What can hang from each mark:
zatob: zupo
parek: gigife zupo
marem: zupo
nepa: gigife
gigife: parek
zupo: dopo livor marem palu zatob
palu: zupo
bezof: zatob

Every row comes from one small tree of marks. The marks that hang from a mark follow it in brackets, in alphabetical order. Every link used is in the known rows. Which tree was each row made from?
In the rows, 128 means zero.
Known rows:
bezof[zatob[zupo[dopo livor marem]]]: [ 75 102 131 100 172 128 115 148 111 156  99 147 112 115 135 155  90 154
  98  79 134 132]
palu[zupo]: [144 119 118 138 101 124 134 118 116 123 119 135 134 168 177 102 133 108
 133 104  91 133]
zupo[dopo livor marem]: [ 99 124 120 153 149 159 114 142 114 158 144  73 121 128 106 165  90 153
  99  96 131 117]
marem[zupo[dopo palu]]: [117 173 139 149  99 107 147 152 153 153 152 129 148  99 110 105  87 150
 152 170 193 142]
bezof[zatob[zupo[livor palu]]]: [ 98 120 129  84 135  82 125 134 139 176  75 158 136  97 139  97 106 128
 136 133 149 154]
nepa[gigife[parek[zupo]]]: [230  72 132 174  78 215  90 108  97  50 131 193 150 149 161 161 176  65
 141 173 111 135]
zupo[zatob]: [133 133 134 126 142 103 130  95 111 101 133 146  99 165 107  96 182  85
 130 106  99 104]
nepa[gigife[parek]]: [206  60 157 185 105 208  74  79 101  91 111 177 118 182 119 149 184  71
 138 171 116 115]
zatob[zupo[dopo palu]]: [127 162 123 148 117  74 147 166 151 182 114 173 158 125 107 117 116 145
 155 148 166 150]
bezof[zatob]: [131  90 137 113 137 123 110  95  96 112 116 160 124 140 144  98 127  70
 120 123 116 138]
gigife[parek]: [166 105 145 172 119 174  77 105 100  95 112 165 138 164 115 150 153  80
 110 133 107 132]
gigife[parek[zupo[marem zatob]]]: [168 116 126 146 134 191  92 115  96  17 147 156 130 141 139 174 176  85
  81  87  72 104]
parek[gigife zupo[livor]]: [179  92  87 134 109 149 140 121 113 119 143 120 145 135 157 143 128 127
 137 164 112 140]
parek[gigife zupo]: [207  89  85 147 106 148 138 109 108  83 160 164 155 149 157 134 147 101
 141 166 103 133]
marem[zupo[dopo livor]]: [ 96 154 130 142 118 129 143 152 125 160 135 113 117 105 117 128  87 162
 132 127 178 137]
zupo[livor marem palu zatob]: [ 91 139 132 111 162 112 121 109 144 136 136  56 103 119  86 118 139 135
 108 100 112  95]
bezof[zatob[zupo[palu]]]: [126 109 132  99 131  77 121 125 130 143  88 198 145 119 138  87 127 101
 139 136 142 147]
zatob[zupo[dopo livor marem palu]]: [ 88 139 115 139 144 111 128 173 150 188 115 107 141 102 103 157  90 185
 113 105 153 125]
nepa[gigife[parek[zupo[dopo]]]]: [215 106 146 180  74 210 109 131 107  86 141 185 157 151 151 179 146  96
 152 195 140 158]
palu[zupo[dopo livor marem zatob]]: [ 76 155 144 105 153 128 150 133 133 152 136  60  96 154 140 145 113 175
 117  76  88 115]
parek[zupo[marem palu]]: [161 121  89 150 107 147 117 147 125  74 162 116 174  97 153 136 110 107
 106 114 114 126]
parek[zupo[marem]]: [167  94  81 156 118 167 109 140  94  49 164 140 152 120 166 147 131  94
  88  79  98 110]

Which tree is each row?
[ 75 181 147 114 139 104 157 136 137 145 139 109  87 113  99 113 122 162
 139 119 166 119]
marem[zupo[dopo livor zatob]]
[197  63  81 155 130 179 117 111 103  55 179 138 150 145 156 160 143 113
 107 124  87 103]
parek[gigife zupo[marem]]
[ 72 205 160 107 127  83 164 144 166 175 143  85 107  93  88  99 104 175
 154 159 186 133]
marem[zupo[dopo livor palu zatob]]
[ 81 151 144  91 135  73 143 155 147 213  84 146 144  99 124 117  76 154
 150 155 175 176]
bezof[zatob[zupo[dopo livor palu]]]
[101  96 123  88 149 102 115 126 107 149  70 178 113 120 149 109 125 115
 117  96 128 139]
bezof[zatob[zupo[livor]]]
[ 88 125 126 101 158 135 131 111 126 115 122  65  86 155 149 124 144 144
 102  54  63  95]
palu[zupo[livor marem zatob]]
[ 81 194 157 110 139  77 158 133 155 199 129  72 120 125  77 111 116 152
 157 163 153 148]
zupo[dopo livor palu zatob]
[103 110  99 134 148 116 109 150 141 152 102 116 132 109 114 137 118 153
 105  84 130 109]
zatob[zupo[livor marem palu]]
[153  97  95 115 155 157 137 101 114  73 165  94 112 140 137 155 161 139
 109 113  81  94]
parek[gigife zupo[livor marem zatob]]
[199 101 137 155  71 199 101 125 138 113 115 128 163 115 150 157 138 101
 153 211 143 158]
nepa[gigife[parek[zupo[livor palu]]]]
[ 74 168 147 117 161 109 140 134 151 170 149  43 112 119  76 135 110 166
 122 122 136 116]
zupo[dopo livor marem palu zatob]
[ 95 149 137  95 132 103 152 111 129 145 106  90  95 161 155  96 147 132
 135  96  82 130]
palu[zupo[livor zatob]]
[104 174 150 125 129 101 157 128 128 111 158 148  92 132 105 105 142 139
 141 122 157 111]
marem[zupo[dopo zatob]]
[107 145 125 129 106 113 132 138 150 152 124 100 129  86 118  94  97 146
 136 144 174 127]
marem[zupo[livor palu]]
[117  89 122 106 155 109 101 124 126 115 107 172 136 114 138 113 121 113
 101  95 124 114]
bezof[zatob[zupo[marem palu]]]
[100 199 158 124 120  78 163 133 157 138 158 126 119 110  91  92 124 150
 158 159 179 125]
marem[zupo[dopo palu zatob]]
[ 99 150 142 120 147 126 145 127 127 118 151  99 104 174 141 138 136 148
 117  78  85 112]
palu[zupo[dopo marem zatob]]
[ 90  91 123  91 161 110 103 134 134 149  90 132 129  94 134 123 100 136
  98  94 129 124]
bezof[zatob[zupo[livor marem palu]]]
[157 144 111 101 119 104 167 110 151 128 150  95 139 124 125 115 146 138
 161 192 117 141]
parek[gigife zupo[livor palu zatob]]
[ 98 166 123 132 126  80 149 173 155 219  99 133 148 109 107 128  92 170
 151 148 173 158]
zatob[zupo[dopo livor palu]]
[208 120 157 141  84 169 115  98 138  62 133 169 143 144 132 132 193  78
 159 199 118 134]
nepa[gigife[parek[zupo[palu zatob]]]]
